Each row was made from one path, in order. Every step used is in the known rows, and no mark comes twice. Write each row's path.
Known rows:
H > D > B > G > V > U > R: [ 3.33 -0.50 -0.58  0.69  3.39 -2.11 -0.31 -4.80 -1.84 -1.87 -0.35 -1.62
 -0.90  1.22  2.05 -0.64  1.96 -0.07 -0.87 -2.30  0.23]
H > D > B > G > V: [ 3.58 -0.60 -0.12  0.84  0.35 -1.95 -0.19 -5.57 -0.81 -1.50 -0.46 -0.13
 -1.56  1.10  2.41 -0.80  1.18 -0.85 -1.27 -1.81  1.07]
D > B > J > R: [-1.56 -1.79  0.08  1.01  2.92 -1.93 -1.02 -1.68  0.80 -0.55 -1.21  2.32
  1.31 -0.88  1.22 -2.66  1.37  0.86  0.97  2.37 -0.45]
V > T: [-0.42 -0.52 -0.43 -0.40 -0.10 -0.29 -0.39 -1.41 -1.13  0.88 -1.28  0.56
  0.44 -0.04  1.30 -0.03  1.05  1.42 -0.07 -1.78 -0.76]
G > V > U > R > W: [ 3.17 -0.47 -0.94 -0.70  3.48 -1.71 -0.29 -0.19 -1.65  0.33 -2.52 -0.01
 -0.24 -0.15  1.63  0.10  1.84  0.95 -1.13 -1.01 -1.90]
H > D > B > G: [ 1.48 -0.71  0.69  0.11  1.32 -1.79 -0.41 -2.76 -0.51 -1.48  0.21  0.57
 -0.47  0.92  1.71 -0.50  0.37 -1.46 -1.01 -1.04  0.17]
B > J > G > V > T > H: [ 7.24 -1.61  0.42  0.86 -0.44 -1.47 -1.89 -3.14 -0.73  0.84 -2.28 -0.24
 -0.14 -0.07  3.06  0.52  2.82  2.37  0.16 -1.29  2.00]
D > B > G > V: [ 3.09 -1.13 -0.30  1.29  0.44  0.02 -0.14 -3.41 -0.70 -0.57 -0.81  0.35
 -0.47  0.95  1.95 -0.62  1.81 -0.53 -0.35 -0.71 -0.48]
J > G > V > T > H > D: [ 7.73 -0.60  0.18 -0.33 -2.07 -1.98 -2.57 -5.59 -2.10  0.67 -1.58 -1.15
 -1.86  0.28  3.22  0.25  1.68  1.83 -1.25 -2.72  2.49]
P > F: [ 0.69 -0.68  0.00  0.22  0.42 -3.34 -0.81 -0.07 -0.63 -0.49 -0.79  0.05
 -0.15  0.27  0.76  0.17 -0.77 -0.84 -1.93 -1.24 -2.21]
B > G > V > T: [ 3.61 -0.87 -0.50  0.83 -1.40  0.65  0.43 -3.34 -1.82 -0.39 -1.60 -0.08
 -0.42  1.23  1.77  0.57  2.45  1.71  0.10 -2.78  0.26]
G > V > T: [ 1.71 -0.42 -1.20  0.30 -0.98 -0.32  0.00 -3.98 -1.48  0.87 -1.95 -0.18
 -0.61  0.16  2.00 -0.32  1.86  2.14 -0.30 -2.55  0.10]
D > B: [-1.04 -0.79 -0.19  0.08  1.83 -0.96 -0.94 -1.37  0.00  0.75 -0.53  0.96
  0.43 -0.38  1.56 -1.31  0.28 -0.84 -0.59  0.33 -1.50]
B > J > G > V > T > P > F: [ 7.96 -1.03  0.45  1.43 -0.32 -4.21 -0.28 -3.60 -1.21 -1.83 -2.41 -0.64
  0.52  0.40  2.38  0.48  1.48  3.48 -1.15 -1.94  0.43]
J > B > G > V > T > P > F: [ 7.61 -0.92  0.00  2.09 -3.15 -0.57  0.00 -4.45 -2.03 -1.64 -2.03  0.25
  0.56  2.26  1.79 -0.26  2.21  2.18 -1.09 -1.96 -2.15]
D > B > J > G > V > T > P: [ 6.26 -1.18  0.26  1.28  1.06 -1.72 -0.38 -4.78 -0.68 -0.60 -2.13  0.32
  1.14 -0.19  3.11 -1.05  2.54  3.60  0.14 -0.36  1.12]
H > D: [ 1.06 -0.30  0.00 -1.11  0.41 -3.06 -0.34 -2.45 -0.53 -0.29 -0.80  0.02
 -1.12 -0.35  1.78 -0.29 -0.63 -0.13 -2.03 -1.72  0.08]
J > G > V > U: [ 6.59 -1.56 -0.79 -0.10 -0.79 -1.30 -0.79 -1.90 -2.03  0.50 -2.06 -2.65
 -0.97 -0.68  1.66  0.08  1.49  1.08 -1.83 -1.30  1.17]
D > B > J > G > V > U > W: [ 3.57 -2.29 -0.58  0.68  3.19 -3.29 -1.09 -2.11 -0.49  0.02 -0.69 -1.04
  0.32 -0.55  2.67 -0.08  2.13  0.30 -0.63 -0.13 -0.09]
D > B > G > V > U: [ 4.08 -1.28 -0.91  1.38  1.34  0.85 -0.04 -2.23 -1.68 -0.55 -1.14 -0.96
 -0.03  0.51  1.50 -0.28  2.39 -1.07 -0.87 -1.03  0.23]
D > B > J: [-1.27 -1.30  0.22  0.81  3.30 -2.46 -0.35 -1.05  1.16 -0.12 -0.81  1.32
  1.03 -0.49  1.77 -1.14  0.89 -0.60 -0.05  0.62 -0.62]
V > U: [ 1.53 -0.93 -0.80 -0.52  1.46 -0.16 -0.25  0.73 -1.37  0.60 -1.52 -0.85
  0.38 -0.92  0.91  0.18  0.60 -0.32 -1.71 -0.87 -0.72]
T > H > D > B: [ 2.07 -0.22  0.33 -0.28  1.90 -1.55 -2.60 -2.80 -0.27  0.70 -0.26  1.15
 -0.52 -0.34  2.70 -0.91  0.00 -1.99 -1.78 -0.26 -0.03]
B > G: [ 2.41 -1.24  0.49 -0.10  0.37 -0.05  0.13  0.35 -0.72 -0.55 -0.85  0.59
  0.18  0.62  1.12  0.84  0.63 -0.19 -0.78 -0.81 -1.22]

Write each row's path:
[ 3.95 -1.15  1.35  0.36  1.34 -3.04 -2.93 -3.65 -0.22 -0.15 -0.56  0.37
  0.26  0.12  2.89 -0.53  1.83  0.31  0.12 -0.65  2.63] : V > T > H > D > B > J > G
[ 7.67 -1.08  0.62  0.37 -0.64 -3.48 -1.93 -5.14 -0.94 -0.12 -1.86 -0.78
 -1.19  0.15  3.47  0.42  2.23  1.98 -0.74 -2.47  3.56] : B > J > G > V > T > H > D
[ 2.91 -1.89  0.65  0.45 -1.86  0.03 -0.31 -0.86 -0.40 -0.07 -0.99  0.61
  0.34  1.27  1.17 -0.61  1.38 -0.21 -0.36  0.15 -2.04] : J > B > G
[ 5.26 -1.79 -0.21  0.37  3.01 -3.75 -0.44 -2.08 -0.93 -0.65 -1.98 -2.37
 -0.11 -0.29  1.99  0.04  2.16  2.57 -0.42 -1.24  0.55] : B > J > G > V > U > R
[ 3.11  0.08 -0.03  0.27  0.32 -1.57 -0.36 -1.30 -1.71 -0.83 -1.60  0.88
  1.32  0.27  1.35  0.43  0.01  1.79 -1.55 -1.82 -2.44] : V > T > P > F
[ 7.87 -1.18  0.28  0.55 -0.21 -1.84  0.22 -3.77 -1.01 -0.70 -2.77 -0.17
  0.71 -0.38  2.89  0.11  2.20  4.49 -0.52 -1.24  1.23] : B > J > G > V > T > P
[ 5.20 -2.31 -0.60 -0.04  2.11 -3.37 -0.51 -1.13 -0.88 -0.07 -1.40 -1.55
 -0.16 -0.62  2.52  1.09  1.77  1.36 -1.18 -1.08 -0.09] : B > J > G > V > U > W
[-0.04 -1.16  0.73 -0.12  3.29 -4.21 -1.15 -1.66  0.68 -1.55 -1.54  3.43
  0.46 -0.57  1.60 -2.34  1.05 -0.11  0.14  2.12  0.56] : H > D > B > J > R > W
[ 5.52 -1.89  0.27  0.46  0.06 -3.69 -0.22 -2.62  0.07 -0.32 -2.02 -0.93
 -0.81 -0.38  2.41 -0.09  1.41  1.81 -0.79 -0.63  1.42] : B > J > G > V
[ 3.20  0.12 -0.65  0.67  0.16 -0.80 -2.35 -6.66 -1.43  0.98 -0.99  0.50
 -1.12  0.34  3.32 -1.04  1.92  0.00 -0.84 -2.26  1.45] : G > V > T > H > D > B
[ 2.64 -0.34 -0.37  1.10 -0.42 -1.16 -0.15 -6.60 -1.57 -1.34 -0.50 -0.08
 -1.04  1.58  2.35 -0.67  2.27  0.49 -0.09 -3.02  1.62] : H > D > B > G > V > T
[ 3.67 -0.83 -1.60  0.19  0.58 -0.37  0.09 -1.90 -1.68  0.67 -2.19 -1.48
 -0.69 -0.74  1.58 -0.07  1.39  0.29 -1.98 -1.72  0.11] : G > V > U
[ 6.88 -0.32  0.05  0.49 -1.25 -0.01 -1.19 -4.87 -2.14 -0.38 -1.33  0.15
 -1.40  1.33  2.86  1.05  2.28  0.65 -0.96 -3.31  1.80] : B > G > V > T > H > D
[ 3.08 -0.39  0.80  0.50  0.77  0.47 -2.18 -3.33 -1.43 -0.36 -0.03  1.26
  0.17  1.31  2.41  0.15  1.80 -1.10 -0.13 -1.60  0.73] : V > T > H > D > B > G
[ 4.44 -1.63  0.01  0.72 -0.78 -2.80 -0.30 -3.82 -0.70 -0.17 -2.12 -0.96
 -0.29  0.10  2.27  0.00  2.54  3.08  0.31 -1.88  2.06] : B > J > G > V > T
[ 5.73 -1.57 -0.13  0.41  1.02 -0.69 -0.33 -0.67 -1.65 -0.47 -2.32  0.12
  0.16  1.62  1.47 -0.28  3.21  0.59 -0.34 -0.21 -2.50] : J > B > G > V > U > R > W
[ 0.85 -1.67  0.57 -0.34  2.47 -2.44 -0.50  1.45  0.43 -0.64 -2.55  3.48
  1.09 -0.94  1.03 -0.99  1.28  1.16  0.31  2.42 -0.82] : B > J > R > W
[ 6.64 -2.05 -0.37  0.63  0.82 -2.90 -0.17 -1.53 -0.87 -0.44 -2.33 -2.31
 -0.37 -0.78  1.92  0.25  2.05  1.33 -1.25 -1.04  2.13] : B > J > G > V > U
[ 5.48 -1.55  0.39  1.60  0.65 -1.24 -2.63 -4.14 -0.40  0.81 -1.63  0.27
  0.32  0.13  3.17 -0.59  3.17  1.31  0.76 -0.45  1.94] : D > B > J > G > V > T > H
[ 3.08 -0.39 -0.23  1.44  1.64 -2.38 -1.70 -6.30 -0.23  0.16 -1.29  0.86
 -0.52  0.19  3.54 -0.92  2.50  0.18 -0.31 -1.97  2.38] : G > V > T > H > D > B > J
[ 6.73 -1.52  0.01  1.55 -3.20  2.03 -1.72 -3.95 -1.62  1.06 -1.91  0.67
 -0.07  1.83  2.54 -0.17  3.50  0.93  0.17 -1.27 -0.58] : J > B > G > V > T > H
